What can hang from each mark
z551: z575 z578
z540: z575 z578
z578: z139 z308
z139: z578
z288: z575 z578
z575: z80 z540
z80: z575 z578

Every row comes from one small tree of marks. The marks that hang from a mark follow it in brackets, in the order of their numbers. Every link used is in the known rows. Which tree was each row made from?
Known rows
z551[z575[z80[z578[z139 z308]]]]: [  8.1   8.0 -17.6  -2.7  31.5  12.4   9.2   4.0 -13.4  -4.5  -8.6  -4.5
   6.7  -1.5  18.1 -12.1   1.3   5.0  18.5  15.8   6.1]
z540[z575]: [  7.9   5.6  -5.1 -22.0  -4.4  -4.6  -7.5  21.5   5.7  12.6  11.6  -8.1
  -4.9   2.2   2.1  18.1  10.1   1.6  13.6  18.9   3.8]
z540[z575[z80]]: [  4.3  11.2 -12.5 -10.4  17.7   3.0   4.8  16.8   4.1  11.2   2.7 -23.3
   2.2  -0.6  -1.6   6.3  12.9  -6.0  19.6  17.7 -11.0]
z551[z575[z540] z578[z139]]: [-15.4 -12.7  -5.5 -12.2   4.2 -32.0 -14.3  -8.4   8.7  -1.8 -14.3  19.7
 -17.8  27.9  19.7 -14.1  -7.4   3.2 -19.8 -15.5   7.0]
z288[z575[z540] z578]: [ 20.5 -24.7  18.3 -14.0  -9.0 -36.5  -7.6  -8.4  16.9   6.3  -5.7  -1.1
  -1.4   4.7  -9.3   2.8   5.4  -1.1 -25.8 -37.0   5.2]
z575[z80 z540[z578]]: [ -9.7  -7.5  -1.5   7.7  -1.8   2.1  15.8 -16.5  11.9   1.7  -7.6  -4.8
   5.4  -5.0  -3.9  -9.0   6.8  -3.2  -8.1 -26.3 -21.3]
z540[z575[z80] z578[z139]]: [-20.7   4.1   3.8  -3.3  -8.7  -6.1  -5.0  12.2 -12.2  -6.7   3.8  -7.1
  -5.8  -3.2  -0.9   2.6   3.2 -19.2   8.5  10.3   7.1]
z80[z575]: [  1.6   8.8  -5.0 -24.8  -1.0  19.9  -3.1  29.4   1.3   4.8  26.1  -7.3
 -22.4   1.5 -15.6  14.2   2.3  27.3  -0.3  11.7   8.4]
z578[z308]: [ 19.7   0.6  -3.5  -9.1   1.8  18.4  -6.0  24.6  -3.4   9.0  23.9   3.3
  19.0 -16.4   0.0  19.0  -5.0  37.4  20.0  13.5  -5.0]
z540[z575[z80] z578[z139 z308]]: [ -8.3  12.4   6.6   6.9  -3.8   2.9   2.0  13.5 -18.7  -6.3  10.4   2.4
  11.2 -13.3  -0.5   8.9  -2.2 -17.1  20.4  20.4   4.7]
z80[z575[z540[z578]]]: [ -6.9   4.3   2.5  -6.2 -24.2   6.1   6.6   2.4   9.8   2.1  13.9   8.6
 -23.2   4.5 -14.0   3.5   3.6  -0.4 -19.1 -14.9   8.8]
z551[z575 z578[z139 z308]]: [  0.5  -3.2  -8.9 -11.6  12.0 -19.9 -14.8  12.4 -15.8   2.2   2.7  20.0
  -1.8   4.8  21.1   5.6 -17.5  21.7   8.3   4.9   7.6]
z288[z575[z80 z540]]: [ 20.0 -17.0  -3.4  -5.1  19.0 -12.2   7.6 -22.3  24.4  -6.0 -20.9 -16.5
   8.3  -4.1  -6.3 -14.1   7.4   1.5  -7.3 -12.8 -20.2]
z540[z575 z578[z139]]: [-17.4  -0.6   8.4 -14.3 -32.3 -11.4 -17.6  14.2 -10.6  -3.5  15.1   8.2
 -13.0  -0.4   1.8  13.9  -1.5 -11.2   3.5  11.8  25.3]
z288[z575[z80]]: [ 20.4 -15.6  -6.4 -13.2  21.1  -8.1   2.8  -7.9   7.5  -5.2 -11.7 -23.2
   8.0 -16.0  -6.2   1.7   3.5  19.3   8.7  -0.9 -15.2]
z80[z575[z540] z578[z139]]: [-19.8  12.1   6.0   4.7 -17.9  19.2 -15.2   5.1  -2.6 -10.3   6.2   8.3
 -29.8  26.9  -9.1  -6.2  -4.7  -7.8 -21.9  17.0  26.9]
z80[z575[z540] z578[z308]]: [  9.3  23.5  -0.2  17.7  -9.4  25.5   5.1   2.0  -3.2  10.2  10.6   8.3
 -10.7   6.2  -6.0  10.7  -7.6  -9.1  -6.3  18.2   8.3]
z540[z575[z80] z578]: [ -4.1   6.5  -8.0  -3.1  -7.6  -9.5  10.7   3.5  -5.5  10.7  -0.2 -15.1
  -3.3 -14.6   0.9  14.9   7.6 -17.7  14.0   1.4  -5.3]
z551[z575[z80 z540[z578[z308]]]]: [ 18.3  -0.5 -17.9  -0.7  19.6  -6.4  29.5 -18.1  15.6   2.3 -12.8   3.9
  11.5  -8.2  10.1 -15.6   9.7  -8.2   1.9 -20.4  -8.6]
z540[z578]: [ -4.3 -14.6  -0.5 -12.4 -26.9  -3.0  -5.3   5.9  -3.7   7.8  16.6   3.6
  -5.7 -16.7   1.3  21.9  -2.0  21.7   1.3 -12.8   4.4]
z139[z578]: [ -3.0   6.2  -4.6 -17.3   5.1  11.5 -16.8  30.3   3.3  20.6  15.5  -7.9
  10.0   1.9 -16.1   3.7  10.7  62.9   2.1   4.4   2.6]
z551[z575 z578]: [  5.7 -11.1 -22.8 -19.3   9.7 -30.3  -4.9   0.3  -0.6  18.0  -6.8   2.6
 -15.7   2.6  24.0  14.9  -6.9  23.8   3.1 -11.7  -2.4]
z288[z575[z80 z540] z578[z139]]: [ -1.5 -20.8  25.7  -6.8  11.2 -26.8 -11.1  -6.2   5.9 -15.3 -13.3  -5.6
   3.9  12.7 -14.6 -21.3   4.6  -8.6 -24.7 -31.6  -0.6]
z80[z575[z540] z578[z139 z308]]: [ -9.7  19.5  12.3  16.3 -12.1  28.3  -9.7   8.3 -11.1  -7.5  14.5  17.3
 -13.2  18.2  -8.6  -1.2 -10.9  -9.4 -11.3  26.4  21.7]

Write each row's tree
[ 25.2 -13.6   2.7  12.5   1.5 -15.0  16.7 -28.7  13.7  -5.5 -16.4  -2.9
  17.4 -18.4  -3.6  -4.5  -1.4  -8.0  -0.5 -17.9 -18.1]	z288[z575[z80 z540[z578[z308]]]]
[ -8.9   8.5   6.3  26.1  12.0  23.3  -0.4  -7.9  -4.2  -9.6  -8.0   1.7
  16.2   9.1   1.2 -15.1  -4.3  -9.2   1.5  10.9  -9.6]	z575[z80[z578[z139 z308]] z540]
[  3.5  15.5 -13.6   5.7  10.7   5.5   3.9   4.5  -7.9  15.2  -8.4 -25.7
  -2.5  -0.2  10.2  14.2   9.4 -20.8  18.4  26.1  -5.2]	z540[z575[z80[z578]]]
[ -0.7 -22.3  10.3   0.1  -2.5 -20.3   0.4 -28.1  11.0 -20.5 -19.0  -2.2
   1.0  -3.6  -8.4 -18.3  -1.2  -9.8 -15.0 -19.2  -3.1]	z288[z575[z80 z540[z578[z139]]]]
[ -9.9   7.3  12.0  -0.6 -22.8  13.9  -3.3  10.6   0.3 -10.0  23.4  22.9
 -12.1   8.8 -16.8  -2.2  -7.5   0.2 -14.9   0.9  18.5]	z80[z575[z540[z578[z139 z308]]]]
[ -4.2   2.6   7.1   7.5 -12.7  24.2 -20.3  14.9 -23.5  -2.6  15.6   9.2
   6.6  -1.3   7.5  15.1 -14.0  16.9  10.4  30.0  15.7]	z80[z578[z139 z308]]
[  6.8  11.6  -8.8  16.6  17.2  25.1   8.2   4.8 -17.3   9.9  -0.7 -14.1
  15.9 -16.0   5.8  13.9  -4.7  10.8  23.4  16.9 -17.6]	z575[z80[z578[z308]]]
[ -4.3   2.9 -13.4  -0.6  33.0 -12.7  -1.3   7.4 -18.3  -3.7  -8.1   6.2
   4.1   0.2  19.9  -7.0 -14.2  16.3  15.6   3.3 -11.8]	z551[z575[z80] z578[z139 z308]]
[  2.2   1.1   1.5  17.8   2.9   7.0  20.1 -11.4   8.1   3.5  -0.4   2.3
  20.3 -13.2  -4.4  -6.3   1.6  -3.4   2.8 -18.2 -23.3]	z575[z80 z540[z578[z308]]]
[ 17.6 -27.6   5.9  -7.3 -25.5 -29.4  -1.7 -28.9  22.3  -2.3  -9.9   4.1
  -0.6 -11.3  -2.5   4.5  -1.9   0.5 -16.7 -23.0   3.7]	z288[z575[z540[z578]]]
[-13.3  -1.3  10.5  14.9  -2.2  11.2   6.5  -4.1   1.9 -12.2   0.5  12.1
  15.6  -2.2  -5.0 -16.2  -2.7  -3.2  -2.7  -8.0 -11.9]	z575[z80 z540[z578[z139 z308]]]
[-21.9   0.9   2.8  17.0   7.2  15.5  -2.0 -10.8   0.8 -10.1 -15.0  -6.2
   0.4  17.7   1.2 -19.5   1.8 -11.6  -8.2   4.9  -6.3]	z575[z80[z578[z139]] z540]
[-17.8  -4.6 -13.7 -11.7  28.4 -22.9  -2.9   5.1 -12.5  -5.1 -15.0  -2.1
 -12.7   8.9  18.0 -12.4  -7.3  15.0   5.1  -5.2  -8.1]	z551[z575[z80] z578[z139]]
[ -6.0   3.5  -6.8  19.3   9.9  13.3   9.2 -16.4   7.3   5.7 -18.2 -13.1
   0.7   7.9   5.1  -7.0   6.9  -9.7  -2.4  -2.3 -19.3]	z575[z80[z578] z540]
[-21.1   2.9  -1.9   6.0  11.0  20.9  -9.1   8.5 -17.9  -7.7  -4.1 -12.5
  -1.1   2.4   2.6  -1.8  -2.5  10.3   8.9  16.5  -2.1]	z575[z80[z578[z139]]]
[ 16.0 -19.2  31.0  -6.3  -7.1 -25.6 -17.9   1.5   2.9  -9.2   3.5  15.0
  11.8   4.1 -10.8  -6.1  -5.6  -1.0 -20.9 -19.7  15.2]	z288[z575[z540] z578[z139 z308]]
[ 10.8 -13.3 -15.1 -20.2  -7.6 -18.7  12.7 -15.5  24.6   6.1  -6.6  11.7
  -7.8   2.6  12.8  -9.9  11.2   0.0 -12.7 -25.9  11.9]	z551[z575[z540[z578]]]
[-26.3 -10.9   7.8   8.0  -5.1   2.9   0.1 -10.1   7.1 -14.7  -6.2   4.4
   2.6   6.8  -4.9 -23.2   3.5  -2.5 -13.2 -18.3  -7.3]	z575[z80 z540[z578[z139]]]
[  6.6  12.6  -4.6  27.8  15.6  21.2  13.6 -14.8   3.0   9.4 -10.4  -7.2
  17.0   0.1   4.4  -4.0  -1.3 -10.3   5.1   4.4 -20.2]	z575[z80[z578[z308]] z540]
[ -2.1  22.4  -2.0  13.9   9.2  13.2  -4.0  12.3 -19.2   2.8  -0.9  -9.5
   6.0   0.2   6.7   9.8   0.3 -21.7  21.6  40.0   5.2]	z540[z575[z80[z578[z139 z308]]]]
[ -4.4  14.1  -1.5   6.9 -15.1  17.4   1.2  -3.3   3.1   8.4   3.4   0.5
 -27.4  15.2  -6.5   8.5  -1.0  -7.9 -17.2   8.4  12.5]	z80[z575[z540] z578]
[-13.5  15.8  -4.1   5.3   6.6   6.8  -5.9  10.6 -14.6   1.8  -6.2 -17.1
  -5.1   8.2   5.3   5.0   4.6 -22.8  14.0  31.9   4.8]	z540[z575[z80[z578[z139]]]]
[  4.3   9.8   4.4   1.6 -21.9  11.8   9.4   4.9   6.3   5.3  19.4  14.8
 -11.1  -3.4 -15.5   9.5  -3.3   0.3 -10.8  -5.4   7.0]	z80[z575[z540[z578[z308]]]]
[ 15.2 -20.8   1.8   2.8  -3.1 -22.4  13.1 -34.4  17.8  -6.7 -21.8 -10.6
   4.9 -11.4  -4.3  -8.4   2.2  -8.8 -10.5 -25.8 -13.5]	z288[z575[z80 z540[z578]]]
[ 13.9  21.9 -10.4  13.1  12.0  11.7   9.5   7.6 -12.1  16.4  -2.2 -18.7
   9.4  -8.7   9.0  19.3   1.7 -20.7  27.0  30.9  -7.1]	z540[z575[z80[z578[z308]]]]
[ 12.9 -12.1  23.0  -6.1  18.2 -14.0  -9.2  14.1 -17.8 -11.0   3.3  -5.4
  16.2 -11.4 -10.6  -1.0  -7.6   9.8   3.3  -9.4  -0.1]	z288[z575[z80] z578[z139 z308]]
[ 11.3  14.5  -4.9   9.2  -3.0  -1.4  16.0   8.6  -9.9  13.8   6.2  -6.4
  12.7 -23.3   1.7  19.1   0.9 -17.9  25.3  12.8  -9.8]	z540[z575[z80] z578[z308]]
[  7.7  -7.0   7.2   6.7 -24.2   0.6   3.1  -6.5  11.7   6.2   9.8  19.3
  11.4  -9.0  -1.2   8.5  -2.6   5.3  -3.8 -14.4  -2.6]	z575[z540[z578[z308]]]
[ -2.9 -14.1  -5.1 -20.4  -9.4 -15.5  -0.1  -9.2  19.4 -10.0  -4.8  20.7
  -9.0  11.5  10.2 -20.3   7.0  -1.3 -16.3 -19.7  21.7]	z551[z575[z540[z578[z139]]]]
[-21.7   2.8  12.0  -7.8 -26.8   7.8  -5.7   8.0   3.6 -11.7  19.4  16.8
 -25.8  14.2 -18.4  -6.2  -1.2   0.5 -25.2  -4.6  19.6]	z80[z575[z540[z578[z139]]]]
